Each row was made from one path, in order. Every step used is in the known rows, and no mark comes twice. Write each row's path.
Known rows:
E, Z, D, B, W: [ 31.3  54.1 -28.9  25.7  58.9  14.1  15.7 -16.1   5.2  59.9  -2.8  -3.8
  48.2 -38.5  22.0 -38.4   8.7 -22.3  46.9]
E, Z: [ 33.5  -0.7  24.0  11.4  14.0 -22.2 -10.5  12.9  13.7 -37.5 -20.5  -8.5
 -10.8 -13.9 -15.3  -1.8   7.5  -4.6   6.9]
D, B, W, S, E: [ -9.7   1.8 -39.2 -26.4  -1.4  15.8   6.4   7.4 -20.7  33.5  25.3   1.0
   2.9   6.3 -12.2   9.7 -10.4  21.7 -12.6]
E, Z, W, S, Q: [  0.2   0.0  15.1   2.4 -38.6   0.0 -12.4 -13.7  -0.6 -25.5 -33.6 -13.3
 -17.2  43.8 -16.3   6.0 -20.2  -2.3  -4.3]
B, E, Z, D: [ 23.6  12.4   7.8   3.6  40.0   4.8 -14.2  14.0  17.3 -19.6  22.8 -12.0
  16.5 -21.1  30.0   7.2  12.5 -23.8  20.8]
S, D: [  9.0  25.1  29.9   4.8  19.4 -15.4  17.3   5.6  21.0 -38.9  29.6  23.3
 -11.3 -12.2  15.0  13.8  -9.1  15.4 -17.1]
W, S, E, Z: [  0.5 -54.2  22.3  -4.4 -38.5   1.4 -26.8  -2.4   3.8 -63.4  -7.3 -12.6
 -28.1  15.6 -16.0  27.2  11.6   4.0 -22.9]
D, Z, W, S, Q, B: [-36.5 -18.8 -13.3  11.0 -40.5  -0.7   2.3   3.6  -4.1  42.6 -14.4  -6.5
  -3.7  38.4 -14.6  14.3   0.5 -14.6  -4.1]
W, S, D: [-18.5 -13.1  21.1 -15.3 -20.1  -1.7  11.3 -14.7  13.0 -44.6  21.1  26.2
 -26.8   1.4  13.3  17.2  -1.4  28.4 -32.8]
D, Z: [ -0.7  -2.1  25.0  19.8  15.4 -18.0   7.0  43.7  16.3 -22.8  11.0  -0.9
  16.6  -5.2  -4.9   1.3   6.6 -25.6  -9.4]
E, Z, W, S, D, B: [ -6.1  35.6 -21.8  20.1 -30.9  24.3  18.6 -55.2  21.2  63.1 -13.7   7.0
  -4.4  24.4   9.2  -4.7  19.2   6.1 -11.0]
Q, Z, W: [ 21.6  24.3  24.4  14.4  21.9 -24.2  -1.0  24.7   8.7  16.0   3.9   5.4
  10.0 -15.9  -8.0  -6.3  13.1 -15.6 -13.1]
W, S: [ -6.3 -32.1  17.1 -38.0 -18.4 -20.9  -5.6   9.8  -0.6 -35.5   2.7  12.8
 -18.2  -5.3 -16.1  10.3  -0.8  24.2 -25.8]
B, W, S, E, Z: [ 12.2 -14.4  -5.9  -0.1  -8.9  14.8 -16.9  -0.1 -24.3 -35.3   0.8 -18.2
 -23.6   4.7 -15.1  12.7  -1.8   2.3  -8.6]
E, Z, W, S: [ 13.3   8.8   9.7  -6.4 -27.0  -6.8 -10.6 -20.6  -0.6  10.2 -26.3  -4.8
 -14.3  11.4 -22.3  -1.8  12.3  -5.2 -20.2]
Z, W, S: [  1.5  17.3  11.0 -35.1 -19.8 -17.8   0.9  -3.3  -5.6  16.6   4.6  15.2
  -4.7   5.5 -20.5   7.0  -3.9   9.5 -38.9]
Z, W: [ 28.4  53.4  19.0 -15.0  20.8 -30.2   7.3  17.9   1.7  21.6  11.7  13.0
  11.1  -8.5 -19.2   3.0 -11.3  -4.3 -24.4]

Write each row's path:
[-20.3 -23.4   8.8  10.3  17.9  16.8  -1.7   4.5 -11.3 -42.3  12.6   0.9
  21.4 -13.1  35.6 -17.4 -14.4  -8.8  26.6] => B, W, S, Q, Z, D
[-22.8 -58.9  -4.1 -28.6 -31.1 -18.6 -12.4   2.9  -6.6 -15.0 -16.9   2.1
 -34.3  12.9 -19.1  22.3 -12.1  34.8   6.7] => W, S, Q, B
[  8.1  14.8  30.2  22.6  10.3 -17.8  -2.3  31.3   7.1 -19.2  -2.9  -3.8
   7.0  14.8  -2.4   1.2 -18.1 -13.1   2.9] => S, Q, Z, W
[-34.3  -1.2  15.2  10.0 -37.1   4.4   6.1  17.1   2.1 -13.6  -1.6  -5.2
  10.3  52.1  -5.8   8.7 -22.0 -23.6 -20.0] => D, Z, W, S, Q
[-31.9 -62.5  35.6   5.5 -11.4   4.1 -11.2   1.4  15.5 -71.0   5.3   6.4
  16.3  -3.4  34.4  -1.9  -2.3  -8.0  12.1] => W, S, Q, Z, D
[ 14.9  18.7 -23.0  -4.5  37.5 -17.6   4.4  26.5 -26.6  18.8  -0.8  -4.6
 -14.4 -12.5 -15.5   4.2 -32.5  18.8  35.1] => S, Q, B, W
[ 19.4  11.6 -34.7   1.2  24.4   5.4  -7.9  24.5  15.8  35.9  -1.6 -24.1
  -3.8   4.1  -2.9   5.6  13.7   3.8  25.2] => D, B, E, Z
[-17.0 -30.0   1.3   3.7   3.3   5.3  -6.8  25.5 -22.1 -48.4  -4.8 -10.1
 -15.6   6.7   1.5  -6.8 -20.8  12.9  15.2] => B, W, S, Q, Z
[  2.1  -8.4 -37.5 -33.5   9.1 -12.6   0.4  -1.7 -34.2  49.4  -2.5   6.9
 -26.6 -29.5 -23.2  -0.4   8.0  30.1   3.6] => Q, B, W, S
[ -6.8  27.2  -6.3 -12.5   8.9  11.1  21.6 -11.9 -15.4 -16.9  29.0  20.5
 -23.2  -8.6  13.8   2.7 -15.1  28.0 -18.9] => B, W, S, D
[ -5.6 -12.2  15.6  -6.2 -17.0 -11.8  -6.8   4.4   0.1  10.8  -3.5   6.4
  -4.9  -3.4 -10.0  -3.4  21.6  -2.0 -27.2] => Q, Z, W, S
[-12.1 -38.7  -5.6   5.8 -23.6  25.5 -10.2 -34.3  23.4   4.5   4.0  -3.2
  26.5   1.6  20.5   6.1  25.8 -13.6   3.7] => W, S, E, Z, D, B
[  7.9  -6.8   2.1   5.5   7.1  26.3 -11.6 -21.2 -12.6 -30.3  18.2  -6.6
  14.3 -15.5  19.9   2.9   5.0 -20.0   2.0] => B, W, S, E, Z, D
[-25.2 -21.7 -33.2   7.6   1.8  17.1   5.8  15.6 -14.2  14.4 -11.0 -11.1
   0.8  13.3   2.3 -18.6 -14.2  18.3  31.0] => D, B, W, S, Q, Z
[ -8.9  23.6 -36.7 -23.7  28.0  16.3  20.5 -19.7  -8.9  60.9  20.3  17.0
  40.8 -29.2  20.5 -26.3   0.3   5.0  13.5] => Z, D, B, W, S
[ 19.9  14.0  -1.8  21.5  28.7   1.0   5.4 -19.9  32.9  31.4  -9.2   0.9
  43.6 -27.4  21.1 -23.4  22.0 -21.4  33.2] => E, Z, D, B
[  4.0  17.1 -38.1   5.0  19.3  27.1   9.3 -36.8  -2.4  55.8 -10.5  -2.2
  32.8 -25.2  20.4 -34.6  16.3  -8.8  33.1] => E, Z, D, B, W, S
[ -2.1 -16.9 -13.4   2.1 -41.6  -3.8 -16.1 -27.4  -7.2  30.5 -45.9 -14.4
 -30.8  29.2 -25.0  11.0   2.2   5.6  12.7] => E, Z, W, S, Q, B
[ 41.5  45.9  18.4  13.7  11.5 -19.3  -3.7   0.5   7.5  15.1 -19.2  -6.9
   2.1  -3.5 -20.0  -5.4   4.9 -18.1  -5.9] => E, Z, W
[-28.6  19.2  -8.3  24.7   2.4  26.1  28.9   0.8  -7.3 -12.1  30.4   9.4
  -3.0   5.7  24.3  -2.5   0.2  -7.2 -15.2] => B, W, S, D, Z
